Each row was made from one path, in order. Every step used is in the known rows, and no mark comes twice. Write each row's path.
In the rows, zero is written as 128.
Known rows
mopek, zise: [142 106  64 163 121 100 144  61 153 116 174 101 169 189 145 114 163 105
 147 120 112 128 136 145 121 148 107 112  74 123]
mazapar, vepa, vele: [171 141  60 147  72 132 146  43 148 131 127 122 135 144 119 112 180 100
 129  88 132 145 113 159 151 123 121 172  89 106]
nibof, kefu, mazapar, vepa, velom: [169 138 103 163 112  84 104  54 152 116 138 123 154 176 118  93 156 107
 132 146 146 163  98 149 163 111 102 102 105 138]
mopek, zise, kefu, mazapar: [138  82 100 164 130  90 144  56 172 135 163  92 168 198 113 111 144  90
 142 114 133 138 126 147 127 158  91  89  65 135]
zise, kefu: [132 119  96 153 104  97 146  74 175 135 150 104 138 161  92 114 152  95
 136  80 159 142 116 149 149 119 109  95  79 101]
nibof, mopek, zise, kefu, mazapar, vepa: [149 109  89 165 133 116 127  74 188 128 151  98 130 219 113 116 131 109
 124 104 120 128 110 141 131 144  92 114  82 124]
vepa, velom, kefu, nibof, mopek: [141 156  51 161 119  83 132  83 130 134 123 106 129 189 134  85 163 132
 162  94 123 148  79 113 133 121 110  86  95 115]
vele, kefu, mazapar, vepa, velom: [142 143  73 166  88  91 109  54 150 144 143 103 166 162 122 108 164 116
 141 137 124 183 113 129 143 129 110 147 108 132]
mazapar, kefu, velom: [108 128  70 182 105  93 153  61 149 122 149 121 145 174 148  76 145 118
 167 145 137 122 130 167 158 114 103  98  54  91]
vepa, vele: [151 141  55 153 100 122 135  52 131 152 137 105 144 137 116  93 167 122
 137  85 159 138 103 157 142 110 109 111  85 120]
mopek, zise, kefu, nibof, vepa: [119 100  82 154 127  94 155  64 167 132 149 111 151 199 116 133 153  96
 153 104 111 130 133 153 121 160 109  81  45 131]
nibof, mopek, zise: [146 126  63 168 136 118 123  81 172 117 164 101 134 213 136 112 140 128
 131 109 111 118 116 141 123 133 100 109  88 118]
mazapar, vepa: [171 143  66 146  67 120 142  47 162 106 144 128 142 158 124 117 177 100
 130 103 113 144 129 155 148 125 126 180  96  91]
nibof, mopek: [152 153  62 160 116 120 114  80 170 119 156 110 124 192 122 103 139 139
 126  98 126 124 110 144 134 109 105 118 102 101]
vele, vepa: [141 169  54 145 100  85 145  88 183 112 157 142 159 161 118 111 189 125
 148 100 132 161 118 164 141 113 115 145  75 120]
velom, kefu, nibof: [128 173  58 163 125 130 121  80 145 122 128 104 157 173 139 116 158 125
 148  98 108 137 108 118 141 143  96 101 106 115]
vepa, vele, kefu, velom: [120 143  58 163  95 126 133  66 115 170 135  98 146 128 140 112 163 125
 152 114 148 162 107 143 146 106 116 111  90 134]
kefu, vele, vepa, nibof, mopek: [145 176  65 152 109 112 135  73 171 144 138 143 144 148 130 142 180 141
 151 127  94 113 103 150 122 136 126 142  83 114]
zise, mopek: [184 141  77 151 114 112 140  64 130 107 149 106 168 141 107 128 160 108
 140  82 126 123 114 162 141 139 111 104 128  88]
mopek, nibof: [117 148  59 167  87 123 133  61 153 132 161 128 153 160 106 129 139 141
 125 123 113 126 122 163 121 117 110 135  87 106]
velom, vepa: [179 150  67 142  96  88 158  49 193 115 164 120 142 139 100  93 175 118
 150  90 132 146 118 169 133 149 118 128  96 111]
velom, vepa, nibof, kefu: [177 156  83 136 111  75 135  58 207 121 158 121 114 147 103 106 159 126
 150 102 142 138 119 170 153 144 113 109 108 118]
mazapar, vepa, nibof, mopek: [173 152  71 138  77 117 122  56 182 117 139 123 100 180 124 126 150 119
 127 100 112 125 130 156 154 125 119 177 104  86]
mopek, nibof, vepa, vele, kefu, velom: [ 85 146  41 150  74 136 152  59 135 158 146 130 154 140 116 136 152 137
 139 129 110 142 123 185 135 100 114 125  62 123]
velom, kefu, mazapar: [144 148  73 163 120 126 117  65 154 126 147  83 185 168 133  86 155 111
 136 111 133 150 106 126 157 131  74 109 119 119]
kefu, vele: [152 154  67 164  97 126 139  47 133 139 146 127 168 132 135 129 181 124
 147 134  94 109 108 141 115 136 131 129  90 103]
vele, kefu, mazapar, vepa, nibof: [140 149  80 160  88 102  99  52 164 145 146 101 159 162 122 122 152 121
 135 138 122 172 128 135 149 135 105 153 113 128]
kefu, vele, vepa, nibof, mopek, zise: [141 163  65 155 119 110 140  73 173 144 142 138 149 159 137 147 181 135
 154 132  87 110 107 148 116 148 124 138  76 122]
nibof, vepa: [131 142  40 123  76 106 152  52 156 114 161 129 161 152 123 103 184 113
 147 103 118 139 141 190 152  96 120 119  64  98]
vele, kefu, nibof, vepa, velom: [105 167  47 154  97  88 118  70 139 144 132 123 147 165 126 133 171 137
 161 123 101 169 121 138 129 126 130 109  79 131]
vele, kefu, mazapar, vepa: [139 146  76 167  89 107 104  53 158 140 148 102 171 159 121 117 160 115
 134 138 121 178 123 133 145 133 106 154 112 130]
zise, mopek, nibof, kefu, vele: [155 151  87 170 127 132 134  71 127 121 139 123 173 135  99 162 149 119
 129 116 106 111  98 163 135 143 110  95 127 106]

Write each row's path
[116 143  62 191 125 107 145  53 161 132 139 127 161 158 129  95 172 116
 153 140 118  98 114 156 142 141 107 108  60  93] : mazapar, kefu, vele
[124 140  28 127  87  91 163  67 141 122 146 117 158 157 133  86 197 107
 163  95 122 152 114 167 158  93 117 101  68 104] : nibof, vepa, velom, kefu
[143 156  88 174 129 116 115  72 142 123 142 129 162 145 137 131 175 115
 139 150 121 127  99 141 148 116 121  89 103 127] : nibof, kefu, vele
[134 167  43 148 111  68 156 104 168 120 142 130 156 167 128  94 202 118
 163  92 136 173  91 141 148 110 111 125  78 125] : vele, vepa, velom, kefu
[186 131  88 149  80 113 119  16 150 142 134 113 160 162 105  83 150 113
 126 120 139 155 110 161 142 133  94 153  94 126] : kefu, mazapar, vepa, vele
[136 146  57 151 107 135 149  67 128 136 138 114 172 128  92 155 158 118
 133  91 112 128 110 180 140 134 108 107 110 106] : zise, mopek, nibof, vepa, vele, kefu
[153 147  56 154  77 134 138  53 148 139 125 114 140 139 123 125 184 100
 130  97 128 160 114 146 154 126 122 175  97 116] : mazapar, vepa, vele, kefu
[145  84 103 155 120  90 142  52 180 137 155  96 150 200 113 120 141  88
 140 114 128 134 131 149 135 163  94 108  68 130] : mopek, zise, kefu, mazapar, vepa, nibof
[129 143  85 174 101 106 116  56 151 133 142 134 151 173 101 120 135 131
 121 152 125 147  99 158 139 114 101 118  94 134] : mopek, nibof, kefu, mazapar, vepa, velom
[136 144  64 165 106 119 113  51 133 173 133  93 159 138 114 100 160 125
 137 109 157 165 100 142 144 119  98 112  96 145] : vepa, vele, kefu, mazapar
[147 111 114 153 105  90 131  51 176 145 147  99 151 171  80  96 135  99
 133  98 163 150 110 152 146 129  91  92  81 117] : zise, kefu, mazapar
[135 166  54 133  89 100 129  43 143 123 130 146 139 177 115 121 157 143
 156 110  94 133 132 173 120 129 127 104  57 115] : kefu, nibof, vepa
[135 117  80 172 142 123 134  84 178 135 152 101 133 205 123 129 140 116
 132 106 111 113 106 135 121 144 102  97  79 121] : nibof, mopek, zise, kefu, vele
[132  86  98 152 119  86 167  68 173 137 163  99 138 184 132 125 142  94
 163 115 126 132 133 154 133 158 108  88  60 125] : mopek, zise, kefu, velom, vepa, nibof
[143 129  82 145 124  95 113  77 191 138 155  98  96 206 122 125 121 131
 137  99 130 107 128 149 141 132 100 103  93 104] : vepa, nibof, mopek, zise, kefu
[104 142  44 149  84 110 149  55 146 142 148 127 163 164 106 109 154 133
 139 125 109 142 110 174 134 107 102 117  70 117] : mopek, nibof, vepa, velom, kefu, mazapar
[151 139  59 145 100 113 157  63 126 121 143 122 167 141  93 138 157 117
 140  92 108 122 108 183 135 130 114 103 105  94] : zise, mopek, nibof, vepa, velom
[135 134  33 121  73  75 162  54 140 122 152 129 149 158 123  84 192 114
 163 101 124 149 121 182 147  88 128 105  57 101] : nibof, vepa, velom
[148 158  88 150 115  96 103  67 161 136 144 121 120 158 134 133 150 133
 143 136 127 110 120 150 155 118 117  99 108 111] : vepa, nibof, kefu, vele
[164 141  54 150  78 103 153  63 146 114 128 116 139 163 135 100 190  93
 146  95 118 157 102 132 154 123 122 162  99  96] : mazapar, vepa, velom, kefu
[127 139  96 151 110  99 153  79 185 154 134 125 138 146  96 142 171 105
 147  97 133 128 105 150 140 137 119 109  69 111] : zise, kefu, vele, vepa, nibof
[160 145  74 160 110 126 142  65 131 118 149 115 169 142  94 146 144 121
 129  94 112 116 110 168 130 142 107 112 123  93] : zise, mopek, nibof
[177 145  72 137 116  84 142  58 216 127 162 112 106 171 106 107 147 133
 149  91 124 126 122 167 133 160 108 120  98 114] : velom, vepa, nibof, mopek, zise
[139 165  80 169 131  90 127  88 150 125 135 142 159 149 134 127 192 117
 150 146 124 143  86 142 148 112 126  92  90 139] : nibof, kefu, vele, vepa, velom
[183 153  92 136 111  71 128  48 207 126 156 119 121 152  97  98 150 128
 148 111 145 142 117 172 152 149 104 106 108 125] : velom, vepa, nibof, kefu, mazapar
[155 110 113 150  95 103 138  44 175 153 130 103 143 164  77 102 143  88
 127  90 163 155 105 155 153 133  94 115  79 120] : zise, kefu, mazapar, vepa, vele
[174 147  71 134  65 108 130  46 173 116 142 126 115 164 125 125 162 111
 134 103 115 131 138 159 155 127 124 180 101  85] : mazapar, vepa, nibof
[124 179  55 163 134 141 135 100 169 136 132 107 161 154 148 133 183 122
 146 107 100 124  94 121 149 139  98 125 110 114] : velom, kefu, vele, vepa, nibof, mopek
[106 142  38 145  74 103 155  57 144 137 153 138 150 160 104 117 160 136
 140 120 108 136 118 183 128 100 119 122  61 108] : mopek, nibof, vepa, velom
[187 138  96 142  82 102 102  25 174 132 142 115 136 189 109  93 129 127
 125 127 126 140 121 159 144 134  93 157 104 112] : kefu, mazapar, vepa, nibof, mopek
[ 97 146  35 149  83 114 156  66 146 136 149 130 156 160 111 119 163 130
 140 116 106 138 113 173 136 104 111 119  69 109] : mopek, nibof, vepa, velom, kefu
